Each row was made from one small tree. The marks that hang from a mark follow it in brackets, in alphabetical order. Every link used is in the known rows. Write each row's tree.
Known rows
rosav[losalo[faviv[satala]]]: -.12; .28; -.11; .05; .43; -.08; .14; .06; -.06; -.12; -.01; .13; .13; -.24; -.21; -.06; .09; -.18; -.18
losalo[faviv[satala[rosav[miko]]]]: .16; .38; -.24; .08; .19; -.24; .21; -.12; .00; .10; -.08; -.16; -.01; -.46; -.54; .14; .21; .00; .06
ligebok[rosav]: .21; -.14; .14; .05; .27; .10; -.33; .10; .11; .02; .14; -.01; .30; .03; .06; .07; .06; -.23; -.25
losalo[faviv]: .10; .08; .00; .12; .58; -.13; -.01; .05; .03; .05; .05; -.11; .08; -.11; -.14; .07; .15; -.32; -.06
miko[faviv rosav[losalo]]: .32; .23; -.07; .07; .28; -.06; -.14; .13; .11; .25; .04; .16; .02; .26; -.41; -.12; .00; .15; -.25
dimeg[faviv]: .11; -.21; -.01; .02; .55; -.13; .03; .12; .18; .17; .04; -.25; .07; .12; .05; -.02; .06; -.27; -.15
faviv[losalo satala]: -.04; .33; -.30; -.12; .20; -.23; .06; .04; -.05; -.20; .45; -.01; .03; -.02; -.10; .06; -.21; -.06; -.13
rosav[losalo[faviv[satala]] miko]: .06; .29; -.08; -.04; .25; -.21; .27; .02; -.05; -.06; -.12; .03; .06; -.31; -.46; -.08; .08; -.07; -.08
miko[faviv]: .20; .17; -.14; -.20; .57; -.13; -.19; .18; .09; .18; .18; .00; .10; .11; -.11; .04; .08; -.08; -.11
losalo[faviv[satala]]: -.02; .33; -.13; -.02; .44; -.26; .09; .06; -.07; -.04; .14; .07; .09; -.35; -.12; .08; .13; -.24; -.09
faviv[losalo satala[rosav]]: -.05; .39; -.43; .08; .09; -.08; .05; -.09; -.01; -.10; .34; -.15; .02; -.08; -.31; .13; -.15; .04; -.06
ligebok[rosav[losalo miko[faviv]]]: .27; .00; .12; -.11; .21; .08; -.13; .14; .05; .16; -.20; .09; .26; .17; -.32; -.11; .05; .16; -.22
ligebok[faviv[losalo] rosav]: .05; -.09; .15; -.03; .16; -.05; -.25; .10; -.10; -.09; .15; -.08; .27; .27; -.17; .01; -.03; -.19; -.36
ligebok[faviv[satala] rosav[losalo miko]]: .18; .10; .20; -.28; -.09; -.08; -.14; .13; -.06; -.08; -.14; .09; .33; -.05; -.45; -.10; .15; -.15; -.41
satala[rosav[losalo miko[faviv]]]: .27; .22; -.17; -.02; .27; .09; -.01; .02; .16; .27; -.20; -.15; .06; .10; -.66; -.03; .09; .20; -.04
faviv[losalo]: .07; .10; -.16; .05; .33; -.10; -.03; .04; .06; -.10; .35; -.18; .01; .20; -.12; .04; -.21; -.12; -.09
miko[faviv[losalo satala]]: -.08; .47; -.37; -.30; .34; -.33; .08; .10; -.14; -.04; .40; .14; .04; .05; -.14; .03; -.17; .16; -.13
faviv[satala[rosav[losalo miko]]]: .18; .33; -.24; .03; .00; .05; .06; -.06; .14; .02; -.06; -.13; .08; -.22; -.60; .00; .03; .01; -.09
satala[rosav[miko[faviv]]]: .36; .26; -.21; -.09; .32; -.09; -.08; -.01; .13; .34; -.04; -.23; .01; .00; -.54; .11; .15; .16; .02
dimeg[faviv[satala[rosav]]]: .00; .08; -.26; .06; .33; -.13; .11; .01; .12; .20; .05; -.21; .07; -.16; -.10; .08; .12; -.08; -.13
losalo[faviv[satala[rosav]]]: -.03; .36; -.25; .15; .35; -.10; .07; -.06; -.03; .07; .05; -.07; .08; -.42; -.30; .16; .22; -.13; -.02
dimeg[faviv[satala] rosav]: .02; -.24; -.09; -.11; .47; -.41; .12; .17; -.01; -.02; .21; -.18; -.07; -.01; .24; .08; .00; -.22; -.12
miko[rosav]: .45; .15; -.04; .15; .19; -.17; -.19; .05; .15; .16; .27; -.05; -.04; .07; -.26; .05; .02; -.13; -.19

Which tree is each row?
.12; .41; -.38; -.02; -.07; -.21; .19; -.12; .01; -.05; .24; -.24; -.07; -.14; -.53; .11; -.16; .16; .01
faviv[losalo satala[rosav[miko]]]
-.03; .43; -.34; -.08; .30; .07; -.06; .07; .04; .11; .00; .12; .17; -.09; -.39; .00; .09; .13; -.18
miko[faviv[satala[rosav[losalo]]]]
.21; .13; .06; .40; .30; -.06; .04; .01; .03; .12; -.10; .05; -.02; .04; -.42; -.09; .08; -.07; -.19
miko[rosav[losalo[faviv]]]
.01; .28; -.24; .09; .16; .18; -.08; -.01; .13; -.05; .07; -.06; .15; -.17; -.37; .01; .03; -.10; -.15
faviv[satala[rosav[losalo]]]
.32; .09; -.09; .17; .17; .18; -.03; -.06; .25; .11; -.17; -.31; .05; .01; -.61; -.02; .03; -.06; -.04
satala[rosav[losalo miko]]
.16; .40; -.20; -.36; .25; -.21; .10; .15; .00; .10; .01; .14; .08; -.06; -.42; -.09; .00; .16; -.14
rosav[losalo miko[faviv[satala]]]
.23; .25; -.21; -.23; .34; -.32; .11; .06; -.01; .09; .18; -.13; -.06; .22; -.40; -.01; -.17; .21; -.01
rosav[miko[faviv[losalo]]]
.09; .04; -.03; -.03; .27; -.34; .26; .08; -.12; -.15; -.08; -.06; -.10; -.21; -.30; .03; .01; -.09; -.02
dimeg[rosav[losalo[faviv[satala]] miko]]
.19; .11; -.25; -.02; .15; -.24; .23; -.06; .13; .24; -.05; -.32; -.01; -.20; -.37; .05; .11; .03; -.07
dimeg[faviv[satala[rosav[miko]]]]
.16; .30; -.10; -.15; .00; -.06; -.02; .01; .04; .05; -.15; -.15; .13; -.11; -.75; -.02; .19; -.12; -.22
ligebok[faviv[satala[rosav[losalo miko]]]]
-.08; .53; -.49; -.07; .23; -.17; .06; -.02; -.08; .05; .28; .01; .04; .00; -.32; .13; -.09; .27; -.07
miko[faviv[losalo satala[rosav]]]
.13; .42; -.25; -.15; -.06; -.30; .09; -.07; -.11; -.01; .13; -.25; .00; -.04; -.70; .09; .01; .02; -.13
ligebok[faviv[losalo satala[rosav[miko]]]]
-.01; .09; -.07; .40; .45; .22; .02; -.06; .09; .08; -.24; -.17; .12; -.10; -.43; .00; .15; -.15; -.06
satala[rosav[losalo[faviv]]]
.11; .50; -.35; -.36; .17; -.47; .22; .05; -.14; .01; .28; .04; -.06; .01; -.37; .01; -.18; .28; -.05
rosav[miko[faviv[losalo satala]]]
.24; -.47; .13; .04; .42; -.23; .22; .13; .14; .05; -.19; -.37; -.11; .27; -.17; -.11; -.06; -.11; -.09
dimeg[faviv rosav[losalo miko]]
-.01; -.14; .23; .27; .38; .20; -.10; .07; -.01; -.05; -.22; .07; .33; -.04; -.12; -.07; .13; -.16; -.24
ligebok[rosav[losalo[faviv]]]
.03; -.51; .10; .14; .56; -.09; .07; .18; .13; -.01; -.07; -.28; -.02; .32; .09; -.08; -.04; -.25; -.17
dimeg[faviv rosav[losalo]]
.19; .05; .07; .13; .41; -.07; .17; .02; .06; .01; -.25; -.12; .05; -.08; -.47; -.09; .09; -.13; -.05
rosav[losalo[faviv] miko]
.17; .12; -.05; .34; .28; .09; .15; -.11; .11; .13; -.35; -.28; .03; -.12; -.67; -.02; .16; -.03; .01
satala[rosav[losalo[faviv] miko]]
.11; -.17; .30; -.03; .23; .19; -.35; .18; .04; -.02; -.15; .02; .40; .23; -.22; -.10; .15; -.32; -.45
ligebok[faviv rosav[losalo]]
.20; .50; -.21; -.10; .15; -.21; -.04; .12; -.04; .16; .16; .34; .03; .03; -.38; -.11; .01; .20; -.30
miko[faviv[satala] rosav[losalo]]
.06; .13; .09; .04; .08; -.07; .14; .02; -.11; -.07; -.23; .15; .25; -.31; -.32; -.07; .11; .02; -.21
ligebok[rosav[losalo[faviv[satala]] miko]]
-.14; -.17; -.22; -.04; .35; -.49; .29; .11; -.11; -.15; .30; -.21; -.15; .16; .19; .05; -.23; -.05; -.10
dimeg[faviv[losalo satala] rosav]
.30; -.16; .19; .05; .07; .15; -.15; .06; .15; -.01; -.16; -.05; .27; .09; -.31; -.10; .00; -.06; -.23
ligebok[rosav[losalo miko]]
.11; .40; -.09; .25; .15; -.21; .14; .01; -.07; .02; -.01; .20; .00; -.21; -.41; -.08; .07; -.01; -.23
miko[rosav[losalo[faviv[satala]]]]
.10; .34; -.16; -.15; .20; -.10; -.21; .03; .00; .07; .13; -.13; .15; -.15; -.43; .15; .25; -.29; -.23
ligebok[faviv[satala[rosav]]]
